Every row comes from one small tree of marks. The marks that hang from a mark follow it in brackets, in alphabetical order. Every link used is in the known rows. Which tree was each row made from?
Known rows
V{Z}: [-0.09 -0.38  1.21 -2.38  0.87  1.64  1.16 -0.66  0.75  1.10  0.65 -0.87
 -0.60 -1.17 -0.70 -1.40 -1.51]
Q{F}: [ 1.43 -3.03  0.89 -0.40 -0.96  4.09 -2.20 -0.67  1.64  0.64 -1.88 -0.43
 -1.82 -1.78 -1.08 -1.01  0.22]
V{H Z{M}}: [-0.58  1.87  1.09 -0.80  0.40 -1.13  2.42 -2.52  0.80  1.39  1.68 -1.86
 -0.20  0.19  1.26 -0.20 -1.82]
V{P Z{M}}: [-1.02  2.76 -0.05 -2.28  1.41 -1.17  3.18 -1.99  0.73  2.37  0.15 -2.17
  0.87 -0.40  0.05 -0.70 -1.31]
T{H R{F{Q} Z}}: [ 2.17 -0.30 -0.96 -0.76 -0.76  1.67 -2.87  5.21 -1.46 -4.83 -0.21  2.89
  0.04  2.17 -2.91  0.78  2.53]
P{V{H{F} Z{M}}}: [ 1.20  1.75  0.92  0.76  1.13  0.31  0.36  0.29  0.93  1.19  2.85 -2.12
 -0.63 -2.29  0.75 -0.80 -3.06]
P{V{H}}: [ 1.57 -0.85  1.03  0.30  2.56  0.91 -0.26 -2.62  1.81 -0.19 -0.44 -2.51
 -2.93 -1.78 -0.58 -0.48 -2.32]
R{F{Q} Z{M V{H}}}: [-3.57  1.16 -0.32  1.55 -1.46 -2.05  1.69 -0.57 -1.61 -1.31  0.53  2.96
  0.74  1.09  2.38  0.99  1.01]
Z{M V{H}}: [-1.57 -0.05  1.39  1.19 -0.45 -1.70  2.28 -4.00  0.02  0.44 -0.37  0.38
 -1.54  1.02  1.89 -0.50 -0.42]
P{V{H{F}}}: [ 2.80 -2.41  0.54  1.01  1.69  1.99 -2.07 -0.21  1.47  0.04  0.48 -1.88
 -2.12 -3.32 -0.82 -0.76 -1.90]
T{R}: [ 2.14 -1.49  0.83 -1.92  0.13  1.67 -0.57 -0.51  0.08 -1.14 -1.23 -0.08
 -1.48  0.37 -2.63 -0.10  0.28]
T{H{F{Q}} R{Z{M V{P}}}}: [ 1.05  2.50 -1.99  0.38 -1.54 -1.54 -1.42  6.16 -1.93 -2.37 -0.13  3.11
  2.10  2.73 -1.69 -0.25  3.17]
F{Q{H}}: [ 0.21 -4.36  1.28 -1.37 -2.60  4.07 -2.62  1.25  1.60  1.24 -3.45 -0.15
  0.29 -0.45 -0.10 -2.06  1.63]
H{F{Q}}: [ 1.46 -4.15  0.59 -1.69 -2.38  3.59 -1.77  2.62  0.80  1.05 -1.18  0.56
  0.04 -2.94 -1.35 -2.61  1.13]
V{H Z}: [ 0.01 -0.14  0.61 -1.20  1.49  0.06  0.98 -1.63  1.02  1.55  1.12 -2.17
 -0.27 -0.54  0.01  0.03 -1.65]
T{H R}: [ 4.14 -1.51  0.77 -1.07  0.34  2.05 -2.40  1.78  0.14 -3.06 -1.12  0.33
 -2.08  2.06 -3.40 -0.63  1.18]
V{H}: [ 1.00 -2.35  0.67 -0.59  0.82  0.51  0.13 -3.04  1.38  0.43 -0.71 -1.76
 -1.73 -0.92 -0.29 -0.27 -0.67]
Z{V{H}}: [-0.83 -2.10  0.93  0.80  0.69 -0.60  0.70 -3.34  0.20  0.64 -0.88  0.27
 -1.55  0.33  0.64 -0.22 -0.17]

Write each row's tree
[-0.24  0.94 -1.05 -1.57  3.22 -1.56  1.48 -2.38  1.15  3.14  0.21 -3.79
  1.09 -0.31 -0.62  0.95 -1.33] => V{H P Z}
[-3.10  2.45 -1.93  1.79  1.82 -4.10  2.56 -3.22 -1.46 -0.70  0.45  1.00
  0.64  1.01  2.04  2.41  0.10] => R{F Z{M V{H P}}}
[-3.65 -0.70  0.34  1.37 -3.36  1.11 -0.73  1.62 -1.41 -1.39 -1.41  4.18
  1.40  1.26  2.80 -0.18  1.94] => R{F{Q{H}} Z{M V}}
[ 0.00 -1.87 -0.90 -0.49 -2.21  2.78 -3.58  4.05 -1.16 -2.35 -1.69  2.36
  1.80  1.48 -1.05  1.56  2.53] => T{R{F{Q{H}} Z}}
[ 0.55  1.67  0.72  0.21 -0.49  0.75  0.03  2.25  0.87  2.11  2.04 -1.66
  0.94 -2.14  0.59 -1.40 -1.79] => P{V{H{F{Q}} Z{M}}}
[-2.33  2.28 -0.82  1.40 -1.61 -2.61  0.85  0.84 -2.72 -2.29  0.53  3.37
  1.31  3.03  0.79  2.53  1.81] => T{R{F{Q} Z{M V{H}}}}
[ 1.99 -2.82 -1.60 -0.32  1.62 -0.08 -1.14 -1.12  1.20  2.34 -0.72 -2.84
  0.28 -2.21 -1.06  0.29 -0.03] => V{H{F} P}
[-1.12 -0.92 -0.71  0.42  2.36 -2.14  1.19 -3.89  0.25  2.20 -1.89 -1.50
 -0.22  0.39  0.09  0.69  0.22] => Z{V{H P}}
[-0.03  3.38  1.36  0.11  2.10 -0.67  2.02 -2.14  1.30  0.80  1.94 -2.65
 -1.18 -0.75  1.02 -0.38 -3.50] => P{V{H Z{M}}}
[-0.91  2.78 -2.50  0.69 -1.12 -3.56  0.31  2.93 -1.90  0.13  0.26  1.30
  3.19  1.81 -0.20  1.70  2.06] => T{R{Z{M V{H{F{Q}} P}}}}
[-3.77  2.36 -2.08  1.14  0.18 -3.64  2.26 -1.23 -1.52  0.26 -0.42  1.27
  1.98  1.17  1.88  1.86  1.36] => R{F{Q} Z{M V{H P}}}
[-0.61  0.12 -0.31 -0.06 -3.27  1.55 -2.09  3.40 -1.28 -2.53 -1.21  2.62
  1.72  2.15  0.11  1.31  2.36] => T{R{F{Q{H}} Z{M}}}
[-0.01  3.20  2.04 -1.02  1.41  0.91  2.23 -1.09  1.04  0.30  1.39 -1.31
 -1.59 -1.54  0.24 -1.78 -3.25] => P{V{Z{M}}}
[-0.34 -1.56  0.85  1.78 -1.41 -0.65  0.43 -1.62 -0.32  0.78  0.62  0.97
 -0.72 -0.54  1.64 -0.88 -0.02] => Z{M V{H{F}}}
[ 1.23 -0.40  0.26 -0.31  0.63  2.00 -1.44  3.06  1.08  2.30  1.52 -1.99
  0.86 -2.76 -0.62 -1.14 -1.66] => P{V{H{F{Q}} Z}}
[-1.76 -0.91  0.06  0.00 -3.14  2.10 -1.23  1.93 -0.24 -1.61 -1.16  2.22
  1.16  0.09  1.87 -0.23  1.49] => R{F{Q{H}} Z{M}}
[ 2.13 -2.52  0.33  0.37 -0.01  2.46 -2.45  1.74  1.50  1.04 -0.36 -1.54
 -0.65 -3.14 -0.97 -1.40 -0.64] => P{V{H{F{Q}}}}
[ 0.32  1.39 -1.19 -0.45  1.20 -1.73  1.23 -0.77  0.61  3.27  1.65 -3.08
  1.88 -1.20  0.42  0.31 -1.05] => V{H{F} P Z{M}}
[-0.93 -1.69  0.74  1.23 -2.94 -0.30  0.18  0.29 -0.43  1.66 -0.29  1.39
  0.66 -0.44  1.56 -1.54  1.27] => Z{M V{H{F{Q}}}}
[ 2.78 -0.13 -0.91 -0.17  0.85  1.27 -2.59  3.18 -1.44 -5.81  0.62  2.51
 -1.38  2.05 -2.78  1.40  1.25] => T{H R{F Z}}
[-1.82  1.13 -0.32  0.78  1.18 -3.29  2.75 -4.71  0.10  2.04 -1.29 -1.26
 -0.19  1.11  1.42  0.42 -0.09] => Z{M V{H P}}
[ 0.93  0.09 -0.54  1.24  0.71  0.17 -2.03  2.92 -2.62 -5.58  0.36  4.52
 -1.08  3.26 -1.84  1.47  1.69] => T{H R{F Z{V}}}
[-1.49  4.39 -1.87  0.78  1.42 -4.99  2.38 -1.52 -1.47 -1.04  0.22  0.37
  0.87  3.11  0.14  2.71  0.43] => T{R{Z{M V{H P}}}}
[ 0.54  0.32  0.53 -0.11 -0.52 -0.10  0.67 -0.17  0.46  1.71  2.67 -1.27
  0.50 -1.32  0.99 -0.61 -1.53] => V{H{F} Z{M}}
